Each row was made from one path, in order. Every step used is in the known rows, and no mark comes twice. Write each row's path.
In the rows, 128 means zero.
Known rows
U-X-A-W-K-D: [121 130 121 111 104 131 125 149 150 112 148 124 122 113  71 116 144 112
 140 114 133 133 120 128 205 127 135 142 138 149 133 141  86]
K-W-A-X: [123 101 137 127 136 135 140 121 116 127 119 126 144 120  72 136 135 137
 144 140 131 126 122 131  58 132 133 118 130 107 125 133 100]
Z-U-X-A-N: [135 108 132 139 117 125 133 139 126 111 150 136 132 123  75  95 102 137
 128 149 109 139 125 129 143 115 138 140 134 111 127 136 120]
A-W-K-D: [116 119 121 118 115 131 136 144 137 114 139 117 128 128 126 133 153 102
 124 110 130 133 121 127 132 125 128 130 123 152 129 127  87]
K-W-A-N: [133 114 129 151 140 131 146 119 138 118 131 126 150 124  88 117 123 141
 132 146 111 132 120 130  64 135 146  98 119 121 122 129 104]
U-Z-L-B: [118 156 137 139 148 130  94 120 122 156 138 123 115 121 153 139 101 129
 129 130 125 129 134 111 121 138 117 128 126 171 127 120 121]
L-Z-U-D: [114  99 121 172 124 125 131 142 123 127 117 135 214 154 152 131 155 120
 117 125 107 127 128 148  48 153 133 119 121 119 127 116 143]
W-K-D-U-X-A: [117 138 125 109 106 123 132 134 136 102 129 125  97 115  56  96 129 122
 134 135 140 128 129 130 188 136 131 134 134 110 132 136 120]
K-W-A-X-U: [135 111 137 119 139 134 156 122 119 141 103 122 129 120  95 135 142 142
 141 140 151 116 127 132 101 141 125 118 123  99 123 137 107]
N-A: [148 127 123 106 127 131 114 134 134 128 127 130 139 130 134 122 131 137
 134 122 125 142 124 119 151 127 134 127 118 124 135 114 134]
A-N: [142 117 131 153 130 127 128 124 123 125 138 129 141 132 145 120 117 121
 121 141 103 140 123 128 113 109 134 122 122 132 123 126 138]
X-A: [146 118 119 143 131 128 130 124 136 129 133 130 131 124  99 119 128 134
 134 126 135 130 122 123 166 126 137 120 120 134 132 127 136]
W-K: [122 119 125 110 125 122 131 134 119 121 131 127 141 123 114 133 137 116
 132 128 134 129 121 113 117 129 124 123 117 133 131 131 125]
B-L-Z-U-D: [106 106 112 180 127 114 120 159 126 128 119 135 211 155 164 145 153 132
 103 122 107 117 124 155  43 138 122 120 144 146 125 125 151]
X-A-W-K-D-U: [102 125 116 138 117 130 147 128 137  99 128 122  81 125  69 111 144 119
 116 109 140 122 131 131 183 136 136 125 119 116 127 124 108]
K-D-U-X-A: [141 138 128 122 112 128 130 124 151 111 131 124 102 120  90  96 119 127
 131 135 134 130 130 144 167 128 135 137 140 114 133 132 129]
Z-L-Q: [132 146 145 133 128 122 101 109 131 145 126 128 135 131 214 140 124 136
 137 127 119 141 132 117 107 120 121 139 142 154 135 127 120]
K-D-U: [138 127 125 130 123 126 141 121 139 113 121 117 108 134 146 114 129 116
 118 132 132 133 132 144  90 126 129 125 124 116 128 119 132]
D-U-Z-L-B: [103 163 142 145 147 129 104 103 117 145 126 124  87 125 144 130  95 133
 113 131 131 122 145 116 109 145 116 130 127 138 124 117 141]
L-Z-U-X: [126 117 131  98 118 128 118 139 132 128 130 133 201 142 135 114 128 118
 128 138 115 129 130 138  45 149 124 131 145 125 133 132 129]
N-A-X-U-D: [139 116 132 140 119 132 122 145 104 145 103 135 136 130 151 140 157 138
 133 123 131 133 125 137 218 120 124 149 119  95 123 118 150]
W-K-D-U-X: [116 141 132  91 104 124 132 134 133 103 128 121 112 120 108 108 131 109
 126 136 133 132 130 133 120 131 120 139 137 115 132 134 120]
N-A-W-K-D: [121 124 115 101 111 134 119 155 138 108 133 121 121 127 113 123 154 118
 131 104 126 140 120 120 181 131 134 131 116 137 134 114  88]
U-X: [148 133 133  96 119 130 121 127 141 131 139 130 161 121 141 129 123 121
 134 132 128 138 124 130 108 117 125 142 143 139 135 138 134]
F-Z-U-D: [121  92 116 166 106 126 144 141 133 123 128 131 139 144 148 156 154 110
 119 125 118 126 127 140  51 127 134 117 119 117 121 118 125]
W-A-X: [135 107 139 123 124 128 135 127 103 131 121 131 146 119  82 126 128 134
 141 134 128 130 122 122  79 111 128 116 133 111 125 128 132]
L-B: [142 123 131 124 130 133 105 125 132 162 134 121 130 115 133 131 114 116
 118 129 135 133 125 117 105 132 119 136 128 145 131 129 124]
D-U-X-A-N: [131 136 135 146 121 126 130 111 131 113 138 137 107 120  81  94 103 139
 121 146 111 132 132 135 176 117 139 133 137  98 125 136 155]
L-Q: [150 126 130 119 129 125 107 118 128 149 124 128 130 135 204 148 122 125
 131 124 116 133 126 118 101 123 128 132 131 134 136 131 133]
U-X-A: [147 131 126 117 120 130 121 127 144 131 141 134 143 116  94 116 121 132
 142 131 132 136 123 128 175 123 133 136 139 135 136 140 135]
D-U: [128 127 129 123 132 126 139 107 128 121 121 128 120 133 141 124 121 126
 112 128 134 128 135 132  87 128 126 126 122 106 130 123 156]
U-Z-L: [121 153 133 137 149 125 119 119 123 129 135 128 131 135 170 139 116 133
 136 130 121 130 133 121 115 124 125 115 123 163 125 118 133]
W-A: [144 123 123 119 128 126 149 125 133 126 125 129 157 120 100 118 126 138
 135 126 133 133 123 119  65 127 136  99 123 131 131 125 135]
F-Z-U: [129  96 117 124 112 127 140 134 136 122 132 125 115 141 138 140 134 109
 121 133 130 122 130 126  35 124 131 112 125 120 125 120 115]
D-U-Z-L: [105 160 136 139 150 124 128 103 119 116 125 130 103 139 165 131 110 138
 120 131 125 123 144 126 101 131 121 118 123 131 123 115 153]
X-U: [155 131 126 115 135 127 146 125 136 146 115 123 133 129 170 132 133 124
 124 129 149 123 128 129 137 132 117 125 118 130 129 130 142]
B-L: [136 126 118 134 134 116 115 141 135 129 134 127 143 130 162 147 128 134
 115 127 129 123 121 132  89 108 116 127 146 166 130 134 145]

Write each row's path
[ 95 137 127 108 113 132 134 117 136 108 136 137 104 116  57 120 132 129
 119 112 140 121 133 123 188 134 130 142 136 107 132 141 130]  D-U-X-A-W-K
[117 118 113 139 117 131 136 145 142 112 140 121 110 122  77 120 150 114
 133 109 137 128 120 126 197 133 139 123 119 147 130 128  89]  X-A-W-K-D
[147 144 117 118 153 128 142 130 121 143 120 124 111 138 185 144 118 124
 129 129 137 113 129 123 145 136 124 112 106 134 124 127 151]  X-U-Z
[108 118 124 115 124 132 135 131 128 120 137 128 140 126 121 145 146 112
 120 107 132 129 123 115 124 127 124 131 121 141 129 131 110]  A-W-K
[125 146 148 140 131 130  96 116 135 158 135 122 134 112 139 124 114 128
 124 130 138 140 134 116 113 134 111 144 139 168 130 125 111]  Z-L-B
[123  94 123 160 121 126 148 141 125 116 127 133 171 138 148 138 143 127
 117 122 124 137 126 141  64 129 132 137 116 115 126 121 133]  Z-U-D
[134 119 123 121 141 134 149 118 146 122 123 124 157 122  91 131 135 140
 139 131 138 127 121 126  51 148 139  99 119 128 130 129 103]  K-W-A
[136 126 131 119 149 131 132 133  89 148 115 126 100 137 165 151 121 120
 136 137 133 110 131 127 161 121 117 128 117 116 118 129 147]  A-X-U-Z
[143 117 125 171 132 125 128 126 126 124 141 131 123 126  97 106 115 134
 128 140 108 134 122 127 181 114 142 117 120 128 124 128 137]  X-A-N
[140 131 121 129 133 113  97 135 129 148 126 128 128 136 218 160 122 137
 119 123 118 123 122 125  92 107 120 134 152 161 134 138 141]  B-L-Q
[131 141 137  98 120 129 129 111 138 120 129 132 131 125 135 121 116 126
 119 134 131 130 135 134  95 122 121 142 142 108 132 135 154]  D-U-X
[110 126 118  97 120 134 118 141 129 117 132 132 131 126 106 134 148 127
 128 101 128 136 122 108 179 130 130 131 116 127 135 118 110]  N-A-W-K
[120 120 116 127 121 117 104 157 139 127 133 137 177 140  97 113 126 144
 120 135 120 112 126 141 104 140 123 128 164 146 133 141 138]  B-L-Z-U-X-A
[132 117 119 145 131 137 134 122 146 128 139 132 128 126 104 131 135 130
 124 106 133 128 125 128 171 125 138 129 125 141 131 128 124]  X-A-W
[125 108 125 112 116 137 137 135 147 114 148 136 138 123  85 119 124 133
 123 114 136 133 129 132 133 122 134 153 141 122 133 137 106]  Z-U-X-A-W
[146 128 133 142 119 128 119 129 135 125 150 135 136 117  89 102 109 132
 135 145 107 138 121 130 190 112 140 132 137 128 128 139 135]  U-X-A-N
[136 111 137 160 125 129 140 136 104 148 108 131 143 129 164 153 157 122
 127 130 134 125 125 147 164 116 117 150 124 107 118 131 152]  A-X-U-D
[125 159 136 132 146 123  97 113 117 145 128 129 115 141 228 153 110 136
 143 127 107 130 133 112 116 127 127 124 130 159 130 122 130]  U-Z-L-Q
[119 136 129 119 121 137 134 108 151 118 138 137 111 121  90 120 123 134
 116 111 137 125 136 136 165 124 134 147 142 110 132 136 142]  D-U-X-A-W
[128 168 138 131 151 129 108 121 125 172 120 119 100 120 177 138 104 131
 127 131 147 119 138 113 161 149 107 132 121 163 124 125 127]  X-U-Z-L-B
[106 140 114 119 135 122 140 134 110 104 123 119  81 138 126 127 121 109
 123 132 125 115 131 125 119 140 130 106 107 116 124 118 131]  W-K-D-U-Z
[132 138 129 119 121 130 130 110 142 117 131 136 112 120  86 107 113 138
 125 133 137 127 134 133 162 128 132 135 138 105 133 136 155]  D-U-X-A
[120 149 146 134 148 127 125 122  93 147 116 127 104 133 178 146 123 134
 140 140 136 117 137 127 163 120 109 135 126 136 118 125 136]  A-X-U-Z-L
[123 154 141 116 144 130 108 133  96 142 110 130  93 134 164 134 124 149
 147 134 131 125 137 118 218 124 117 137 121 123 122 113 135]  N-A-X-U-Z-L
[134 170 135 122 150 121 116 113 119 160 112 126  97 142 252 153 114 140
 140 128 129 121 138 114 155 133 117 125 124 150 128 127 137]  X-U-Z-L-Q
[129 138 124 123 112 137 135 122 161 108 138 125 102 123  97 108 129 124
 120 114 133 128 134 149 175 124 138 145 144 122 131 133 117]  K-D-U-X-A-W
[103 140 130  95 103 132 136 132 142 103 135 123 112 122 113 121 139 107
 117 116 131 131 132 137 125 128 123 147 140 121 130 136 106]  A-W-K-D-U-X
[140 132 126 100 144 133 116 142  91 144 112 130  90 137 153 140 124 136
 140 131 129 117 129 120 209 125 125 130 111 101 122 117 146]  N-A-X-U-Z
[140 121 130 147 129 124 144 126 125 122 132 130 151 122 100 105 114 138
 132 140 106 139 121 122  81 115 140  95 120 126 123 124 136]  W-A-N
[126 124 128 122 157 135 152 126 106 140 105 124 106 130 106 148 127 140
 145 141 140 105 128 128 110 144 130 105 112 102 117 133 116]  K-W-A-X-U-Z
[126 108 135 159 133 134 161 129 117 142  97 128 152 123 110 149 161 142
 138 133 142 121 124 146 113 141 131 123 120  98 118 134 118]  K-W-A-X-U-D
